Known rows, with every way that one mark hangs from another:
z_364{z_965}: [ 1.75  0.13  0.43  1.27  1.49  1.37 -4.02 -1.58  1.56 -0.86 -1.33  1.34
  0.83  1.44  0.53 -1.50 -3.11 -0.99 -1.46 -0.30  0.03  2.16  0.50]
z_602{z_838 z_881{z_965{z_360}}}: [ 1.94 -2.93  0.41 -1.06 -0.37  2.43 -1.19 -0.83  1.26 -0.15 -2.99  1.58
  2.03  2.86 -0.72 -1.86 -1.29 -1.26 -1.16 -1.09 -0.21  2.72 -1.15]
z_965{z_838}: [ 1.66  4.76  1.01 -0.30  1.73  0.27 -3.03 -1.14  0.99  0.03  0.51  1.42
  2.51  1.50  0.84 -0.12 -1.56 -1.46 -0.84 -1.75  0.04  2.53 -1.14]
z_602{z_838 z_881{z_965}}: [ 1.51 -1.97  0.62 -0.81  0.46  2.64 -0.96 -1.84  1.69  0.50 -4.87  1.41
  2.25  1.84 -0.85 -1.44 -1.82 -0.14 -1.17 -0.80 -0.54  2.60  0.31]
z_881{z_602}: [ 2.63 -1.59 -0.07 -0.21  2.73  1.02 -2.91 -3.10  0.18 -0.90  2.65  1.89
  1.23  1.66  0.86  0.05 -2.50 -1.44 -0.97 -0.77 -0.18  0.97 -0.27]
z_372{z_602{z_838} z_965{z_881}}: [ 2.25 -3.85  0.18 -1.92  1.34  4.90 -3.95 -0.76  2.86 -1.04 -1.25  1.73
 -1.88  0.88  1.91 -1.07 -2.47 -1.52 -2.20  0.62 -0.17  1.27 -0.31]
z_838{z_965{z_360 z_364{z_161} z_881{z_602}}}: [ 1.92  1.31 -0.60 -0.21 -2.11 -0.80 -4.66  1.80  0.27 -1.93  3.80  2.86
 -0.79  4.40  1.74  0.82 -2.05 -1.52 -1.46 -0.55 -0.31  0.96 -3.44]
z_132{z_364 z_372{z_602{z_838}}}: [ 5.28 -3.83  0.01 -0.44  2.69  3.89 -2.16 -2.67  2.82  0.33  4.39  2.16
 -0.21  1.94  0.99  0.57 -3.24 -0.93 -0.77 -0.63 -1.33  1.64  0.88]
z_838{z_965{z_360}}: [ 1.72  1.80  0.49 -0.78 -0.34  0.24 -3.58 -0.52 -0.59 -2.03  2.68  2.22
  0.25  3.42  0.50 -1.21 -2.50 -1.70 -0.56 -1.05  0.39  1.95 -3.74]
z_364{z_161 z_965{z_838}}: [ 0.64  5.88  1.25  2.05  0.42 -0.45 -5.35 -0.07  3.09 -0.60 -0.91  1.77
  0.19  1.93  1.57 -0.16 -2.58 -1.04 -2.23 -0.44 -0.53  2.65  0.47]
z_360{z_965{z_364{z_161} z_881}}: [ 0.91  3.11 -0.48  0.62  0.86 -1.22 -3.95  2.79  0.85  0.98 -2.75  1.96
  0.83  2.74  1.62 -0.76 -1.89  1.13 -0.72 -0.20 -1.90  1.35  0.42]
z_602{z_838 z_881}: [ 1.91 -2.42  0.42 -0.67  0.16  2.09 -1.41 -2.90  0.49 -0.05 -2.29  1.39
  3.99  1.91 -0.01 -1.87 -1.61 -0.54 -0.89 -1.90 -1.01  2.93  0.97]
z_132{z_372{z_965{z_364}}}: [ 3.71  3.30 -0.11 -1.29  1.67  0.70 -2.71  1.42  2.30 -0.55 -0.09  2.33
  1.07  1.31  0.92  0.22 -2.57 -0.57  0.96  0.59 -0.40  1.25 -0.11]
z_132{z_364{z_965{z_360 z_838 z_881}} z_372}: [ 5.06  0.22 -0.87  0.08 -1.27  3.41 -3.22 -1.54  3.08  0.45  3.66  2.07
 -0.57  2.55  0.84  0.46 -2.44 -1.49 -1.06 -0.21 -1.56  2.75 -1.39]
z_602{z_838{z_965{z_881}}}: [ 1.31 -0.57  0.48 -0.87 -0.66  3.31 -3.35 -2.30  0.18  0.20  0.14  1.83
 -0.20  2.99  0.12 -1.50 -2.77 -0.76 -1.83 -1.35 -1.38  2.82 -2.51]
z_838{z_965}: [ 1.22  3.08  0.65 -0.55  0.52  0.49 -3.40 -1.63 -0.27 -1.40  0.65  2.02
  0.43  2.31  0.37 -0.57 -3.01 -0.46 -0.58 -0.79  0.00  1.83 -2.20]
z_372{z_965{z_360}}: [ 1.94  0.66  0.02 -1.37  0.98  0.80 -3.60  0.41  1.25 -2.07 -0.21  1.93
 -0.36  1.47  1.74 -0.63 -2.18 -2.16 -0.22  0.13  0.72  1.38 -1.93]
z_161{z_372{z_602 z_965{z_838}}}: [ 2.64  3.48  0.75 -1.44  3.75  0.78 -4.33  0.83  2.28 -1.86  1.13  2.15
 -1.45  0.32  0.88  0.31 -2.09 -1.24 -0.30  0.76  0.63  1.02  1.13]
z_364{z_161}: [ 0.87  2.82  0.50  1.11  2.05  0.01 -4.26 -0.26  1.17 -1.00 -1.12  1.89
  0.62  2.02  1.93  1.32 -2.49  0.14 -0.68 -1.17 -0.75  1.61 -0.22]
z_364{z_965{z_360 z_838}}: [ 2.10  2.57  0.92  0.72 -0.06  0.40 -4.33 -0.09  1.74 -0.91  1.73  1.49
  1.21  2.42  0.65 -1.97 -1.88 -2.95 -1.90 -0.89  0.44  2.94 -1.62]
z_965{z_360 z_364{z_161} z_838 z_881{z_602}}: [ 2.33  3.03 -0.33  0.02 -1.20 -1.16 -4.45  2.68  1.42 -0.55  3.81  2.38
  1.11  3.75  2.39  1.43 -0.50 -2.81 -1.85 -1.46 -0.33  1.57 -2.54]
z_364{z_161 z_965{z_360 z_838 z_881{z_602}}}: [ 1.96  1.28 -0.04  1.16 -1.54  1.25 -5.80 -0.32  2.52 -1.09  2.76  2.25
 -1.27  3.27  1.90 -0.09 -1.89 -2.34 -3.11 -0.07 -0.99  2.19 -1.56]
z_161{z_372{z_965}}: [ 2.06  2.51 -0.09 -0.85  3.61  0.50 -3.73  0.00  0.82 -1.60 -1.23  2.05
 -1.08  0.50  0.44  0.55 -2.72 -0.07  0.74  0.45 -0.20  1.24  1.11]
z_965{z_360 z_364{z_161{z_372}} z_838}: [ 1.95  7.38  0.60  0.78  1.17 -3.79 -4.64  4.90  1.09 -0.94  2.76  2.32
  1.74  3.51  1.32  1.50 -0.73 -2.08 -0.03 -1.99  0.15  2.14 -0.91]
z_965{z_364{z_161} z_881{z_602{z_838}}}: [ 1.83 -1.44 -0.38  0.65  0.36  0.71 -3.93  0.51  1.48  0.36  0.99  2.09
  0.67  3.05  1.88  1.21 -2.01 -1.14 -2.13 -1.35 -1.46  1.47 -0.14]

Rows:
[ 2.71 -0.71 -1.06 -1.39  2.68  2.16 -3.88 -1.22  0.77 -1.42  0.30  2.36
 -2.19  0.77  0.65  1.16 -2.62 -0.13 -0.03  1.01 -0.87  0.68  0.55]
z_161{z_372{z_965{z_881{z_602}}}}
[ 4.43 -1.05 -0.52 -0.17  1.01  2.90 -1.97 -0.86  4.22 -0.84 -0.44  2.56
 -0.95  1.74  1.31  2.62 -2.88  1.33 -0.23  1.03 -0.97  0.67  1.63]
z_132{z_364{z_161} z_372{z_602{z_881{z_965}}}}
[ 1.44 -0.28  0.74 -1.05 -1.47  1.71 -1.75 -3.01  0.11 -0.62 -1.25  1.91
  2.74  2.58 -0.42 -2.48 -2.21 -0.30 -1.11 -1.42 -0.89  2.97 -0.30]
z_602{z_838{z_965} z_881}
[ 1.41  5.07 -0.11  0.21  0.56 -1.98 -4.00  1.69  1.50  1.43  1.08  2.29
  1.07  2.76  1.66 -0.74 -1.26 -0.34 -1.72 -0.12 -1.85  1.33  0.37]
z_360{z_965{z_364{z_161} z_838 z_881{z_602}}}
[ 1.52  5.18  0.04 -0.52  0.65 -1.07 -3.01  2.01  0.79  1.91 -1.27  1.56
  2.44  2.20  0.76 -1.94 -0.98 -0.28 -0.89 -0.71 -1.29  2.11 -0.35]
z_360{z_965{z_364 z_838 z_881}}
[ 2.10 -2.24  0.95 -1.43  2.63  2.95 -3.73 -0.77  2.88 -1.34 -0.28  1.84
 -1.05  0.76  1.71 -1.43 -2.82 -2.04 -1.82  0.54  0.53  1.22  0.52]
z_372{z_602{z_838} z_965}
[ 1.37  3.88  0.17 -0.78  0.95  1.13 -3.15 -0.61  0.59  1.63 -1.06  1.51
  1.25  1.87  0.55 -2.18 -1.33  0.16 -1.17 -0.42 -1.94  2.39 -0.75]
z_360{z_965{z_838 z_881}}
[ 2.49  1.45 -0.20 -1.12  2.75  0.14 -3.98  1.05  0.43 -2.21  0.66  2.23
 -1.19  1.46  0.59  0.12 -2.23 -1.24  0.77  0.14  0.11  1.35 -0.46]
z_161{z_372{z_965{z_360}}}
[ 0.98  3.87  1.02  0.66  1.10 -1.70 -4.24  1.62  0.57 -0.37  1.05  2.52
  0.09  3.51  0.13 -0.04 -2.89 -0.43 -0.77 -1.46 -1.04  2.31 -0.11]
z_602{z_838{z_965{z_364{z_161{z_372}}}}}
[ 1.25  1.04  0.49  2.13  0.18  0.10 -5.50  0.85  2.08 -1.92  0.34  2.04
 -0.54  3.03  1.69 -0.54 -2.75 -1.46 -1.78 -0.35 -0.29  2.11 -0.81]
z_364{z_161 z_965{z_360}}
[ 0.68  5.83  0.69  0.62 -0.11 -2.44 -4.20  1.98  0.77 -1.38  0.04  2.35
  0.67  3.05  1.45  0.81 -2.82 -0.21 -0.59 -0.86  0.18  1.40 -1.43]
z_838{z_965{z_364{z_161}}}
[ 2.96 -0.68 -0.18 -1.71  2.70  1.50 -3.10  0.01  1.56 -2.93 -1.46  2.16
 -0.17  0.24  0.61 -0.10 -1.95  0.19  0.42  1.12  0.49  0.61  2.74]
z_161{z_372{z_602{z_881} z_965}}
[ 2.10  1.53 -0.53  1.59 -1.66  1.07 -4.78 -0.19  3.32 -0.48  0.81  1.89
 -1.57  2.48  2.48  1.71 -2.43 -1.47 -2.30 -0.57 -0.88  2.46 -0.90]
z_132{z_364{z_161 z_965{z_360 z_838 z_881}}}
[ 2.33 -2.37  0.55 -0.75  0.29  1.21 -3.24 -2.81 -0.22 -1.00  5.62  2.41
 -0.06  3.73  0.17 -2.04 -2.76 -2.92 -1.97 -1.13 -0.50  1.97 -2.61]
z_881{z_602{z_838{z_965{z_360}}}}
[ 2.60  2.93  0.41 -0.61  1.19 -1.55 -2.53  2.10  1.93 -0.03  2.60  2.12
  0.89  2.80  0.23  0.42 -1.11 -3.48 -1.44 -0.31  1.45  1.14 -2.75]
z_881{z_602 z_965{z_360 z_364 z_838}}
[ 0.70  8.43  0.83 -0.21  0.62 -2.51 -4.28  3.18  3.22 -0.76 -1.77  2.08
  0.67  1.03  2.65  1.30 -1.77 -1.42 -0.66 -0.13  0.62  1.55 -0.06]
z_372{z_965{z_364{z_161} z_838}}
[ 3.07 -1.55 -0.20 -2.07 -0.37 -0.17 -2.70  2.94  2.25 -3.24 -0.67  2.03
  1.72  1.59  2.18 -1.10 -1.00 -2.28 -0.31  0.71  2.15  0.42  0.36]
z_372{z_602{z_881} z_965{z_360 z_364}}
[ 2.74  0.38  0.19 -1.25  4.34  1.38 -4.24  0.65  1.59 -2.45  0.26  2.16
 -1.87  0.35  0.92  0.41 -2.68 -0.53  0.08  1.05  0.56  0.42  1.57]
z_161{z_372{z_602 z_965}}
[ 2.94  2.22  0.40 -2.34 -0.93 -0.82 -2.74  3.28  2.91 -2.59  0.17  1.99
  2.44  1.46  2.19 -1.04 -0.26 -3.07 -0.77  0.36  2.22  1.08 -0.08]
z_372{z_602{z_881} z_965{z_360 z_364 z_838}}
[ 4.47 -3.14  0.58 -1.54  1.50  4.74 -1.42 -1.37  2.94 -0.07 -0.30  2.12
  1.28  2.29 -0.73 -1.49 -2.08 -0.02 -0.73  0.27 -1.00  1.85  0.62]
z_132{z_372{z_602{z_838 z_881{z_965}}}}
[ 4.79  0.04 -0.98 -1.33  0.95  2.03 -2.38 -1.08  2.64 -0.94  2.87  2.50
 -1.19  1.48  1.70  1.30 -3.02 -1.22  0.76  0.64 -0.68  1.31 -1.10]
z_132{z_364 z_372{z_965{z_360}}}
[ 2.92  2.68  0.44 -2.04  2.04  0.92 -3.17  0.24  2.14 -2.26 -0.63  2.12
  0.49  0.18  0.55 -0.29 -1.37 -0.54 -0.01  0.81  0.54  1.17  2.31]
z_161{z_372{z_602{z_881} z_965{z_838}}}
[ 5.19 -5.22 -1.19  0.51  0.22  4.99 -2.78 -4.49  3.00  1.08  3.71  2.21
 -1.33  2.08  0.43  0.12 -3.80 -0.76 -1.86  0.32 -2.66  2.11  0.82]
z_132{z_364{z_965{z_881{z_602{z_838}}}} z_372}
[ 1.85  4.39  0.55  0.26  0.77 -2.28 -3.58  3.09  2.66 -0.34  2.09  2.49
  0.02  3.29  1.14  1.39 -1.30 -2.78 -1.71 -0.21  0.91  1.05 -2.30]
z_881{z_602 z_965{z_360 z_364{z_161} z_838}}
[ 1.85  4.59  0.55 -0.74  1.70 -0.02 -4.43  1.20  2.93 -2.51 -1.06  2.51
 -0.76  0.89  1.63  1.16 -1.66  0.19 -0.34  0.71 -0.13  1.07  2.53]
z_364{z_161{z_372{z_602{z_881} z_965{z_838}}}}
[ 1.84  1.34 -0.04 -0.66  0.30 -0.19 -0.93  1.25  1.56 -0.39 -5.47  1.52
  3.30  1.51 -0.15  0.12 -1.44  0.24  0.01 -0.35  0.80  1.40  0.44]
z_602{z_881{z_965{z_364}}}
[ 1.94 -3.56 -0.28  1.52 -1.08  2.60 -5.61 -1.06  2.22 -0.91  2.23  2.24
 -1.83  3.71  1.54 -1.07 -2.64 -2.10 -3.35 -0.16 -1.66  2.25 -1.01]
z_364{z_161 z_965{z_360 z_881{z_602{z_838}}}}
[ 2.10 -0.61  0.54 -0.36  0.82 -0.40 -2.95 -1.69  0.36 -0.22  4.03  2.35
  1.04  3.04  0.25 -1.22 -2.91 -2.21 -1.78 -1.03 -0.27  1.63 -1.01]
z_881{z_602{z_838{z_965{z_364}}}}
